Each row comes from the steps of one walk. Every step used is in the known rows, and no mark comes twice. Write the walk behind each row, first mark first.
Known rows:
kulun/veki/geduk/pagogaf: [ -2.4  23.6  -3.6  -3.6  -4.1   4.5  -6.0 -19.3 -16.3   9.0  -8.6  25.1
 -43.2   6.9   5.7]
lepuv/sedo: [  4.3  22.0  -0.5  13.2 -20.4  14.1  10.0 -11.2   3.3  51.3  19.3   0.2
   0.2  -0.4 -14.9]
sedo/veki/kulun: [-14.6 -25.2  22.7  -5.8 -19.2   6.3 -10.2  10.9 -31.0  28.9  -2.0  17.1
  11.5 -24.6   1.5]
kulun/sedo/veki: [ -3.6   9.0   5.8  -8.8 -17.1  16.9  17.7   6.8 -20.9  76.9  -0.7  -7.8
 -23.5   5.6   8.8]
geduk/pagogaf/veki/kulun: [ -7.0 -13.0   7.1   8.1 -10.8  14.6  -4.2   5.3 -15.8  29.5   0.7  34.1
  16.8 -12.1  20.3]
geduk/pagogaf: [ 1.5 13.4 -2.4 11.8 -5.4  9.3 -7.6 19.8  3.2 24.6  6.4 35.5 -4.3 12.8
 27.2]
lepuv/sedo/kulun/veki/geduk/pagogaf: [ -4.6  39.6   3.4   9.1  -1.2  11.8  -2.5 -55.6  -9.0  70.1   6.9  18.9
 -26.9  11.1  10.5]
geduk/pagogaf/veki/kulun/sedo: [ -0.4  -4.7   2.3   2.4  -6.8  18.8  13.1  -2.7 -22.1  53.6  -0.2  28.4
  14.6  -9.1  24.2]
geduk/pagogaf/veki/kulun/lepuv: [ -0.4 -19.6   3.8   4.2  11.9  14.5  -9.6  -4.6 -20.6  23.4   1.4  28.6
  12.3 -13.3  25.2]
geduk/pagogaf/veki/kulun/sedo/lepuv: [ -4.4  -4.1   6.6  -0.8  -0.9  18.8   6.0  -6.4 -19.4  62.6   2.1  31.1
   9.2  -7.3  30.8]
pagogaf/veki/kulun: [-14.7 -32.9  20.0  -2.0 -17.9  14.9  -6.6  -1.6 -27.0  23.1   0.3   6.3
  14.4 -35.8 -13.9]
veki/geduk/pagogaf: [ 21.4   5.0  -0.2   6.7 -15.6   3.4  -4.3  -1.2  -9.4  14.1  -5.6  40.3
   9.3 -10.3  -0.5]
lepuv/veki/geduk/pagogaf: [-14.4  25.2   4.2  12.9 -11.7   7.8  -4.1 -21.0 -17.0   3.8   9.4  23.2
 -46.0  -1.1  -2.6]
lepuv/veki: [-35.9  21.8  11.6  10.9  -7.7  11.7  -9.4  -5.7 -12.1   6.7  19.1  -2.3
 -63.3   3.1  -6.4]
kulun/veki: [-23.4  20.0   3.9  -6.4  -0.2   9.2 -11.0  -4.6 -12.1  12.2   1.0  -0.6
 -60.1  11.1   1.2]
sedo/veki/geduk: [ -2.8 -13.2  16.5  -2.0 -36.2   4.7 -14.9   5.5 -19.1  25.7  -9.8  11.2
  -8.8 -15.2 -13.1]

Write each row's walk:
[  4.8  -8.8  -0.5   8.9   7.1  16.8   1.2 -19.1 -17.6  41.0   8.1  25.1
  19.2 -11.0  20.7]	geduk/pagogaf/veki/kulun/lepuv/sedo
[ 10.1  17.7   0.8  13.6 -37.1  11.2   7.9 -19.8  -6.0  61.4   5.6  16.8
   7.0   0.4  -4.4]	lepuv/sedo/veki/geduk/pagogaf
[ 15.3   3.9  -4.4   3.2  25.5  12.1  -4.1 -23.2  -7.8  33.4  18.0  -8.5
 -10.6  -2.5  -4.7]	kulun/lepuv/sedo
[ -7.4  29.2   8.7  -9.6   3.3  15.3  15.7 -28.5 -22.8  67.8   9.8  -0.4
 -49.5  -0.3   0.5]	kulun/sedo/lepuv/veki/geduk
[ 17.1  -5.1   1.4  -0.2   9.3   9.3  -7.0 -31.6 -17.4  38.0   7.9  -6.6
  -8.4  -9.5  -8.9]	kulun/lepuv/sedo/veki/geduk
[  6.5  -2.0   1.3   1.9  14.4  12.3  -9.1 -20.7 -12.4  42.8  13.8 -12.0
 -16.5   0.3   1.7]	kulun/lepuv/sedo/veki
[-20.7  22.1  14.2   4.0   0.1   7.5 -19.8 -20.5  -9.4  24.5  11.8  26.2
 -49.3   1.0   9.7]	sedo/lepuv/veki/geduk/pagogaf
[-37.6  19.0  20.3   1.8   3.2  10.6 -23.9  -7.4  -5.7  27.0  19.4   5.1
 -63.1   4.8   6.7]	sedo/lepuv/veki
[ -9.6  -9.3  19.3  -4.5  41.1   7.7 -38.5 -22.7 -16.8  37.5   4.4   5.3
 -29.3  -3.8  20.3]	sedo/kulun/lepuv
[ 20.3   1.9  -4.5   4.3  12.9   9.9  -5.6 -29.9 -14.6  42.1   7.9   7.9
  -4.4  -0.7   7.9]	kulun/lepuv/sedo/veki/geduk/pagogaf
[-17.9   1.4  21.0  -1.6  38.9   6.7 -35.8 -47.6 -28.4  26.2   6.1   3.7
 -54.0  -7.8   8.9]	sedo/kulun/lepuv/veki/geduk
[-14.7   8.4  15.4   2.8  42.1   7.3 -34.3 -46.9 -24.6  29.8   6.4  17.6
 -50.1   1.1  25.7]	sedo/kulun/lepuv/veki/geduk/pagogaf
[ -6.8 -34.3  19.2 -11.5   8.8   5.9 -16.2  -0.7 -36.7  21.3  -1.4  10.3
   6.7 -25.9   7.1]	sedo/veki/kulun/lepuv
[-20.5  13.7  19.6  -7.6   9.1   5.3 -28.9 -38.8 -23.1  36.6  -9.0  13.7
 -50.9  -1.5   5.2]	sedo/kulun/veki/geduk
[-11.2 -20.9  19.3 -11.6  -7.1  20.1   8.2 -13.8 -32.4  62.8   0.6   1.9
   6.8 -30.2  -2.8]	pagogaf/veki/kulun/sedo/lepuv
[ -0.4   6.7  -0.2   2.9  32.6   6.9 -15.4 -31.3 -24.0  -4.3  10.3   9.4
 -48.1  -3.4   5.9]	kulun/lepuv/veki/geduk/pagogaf
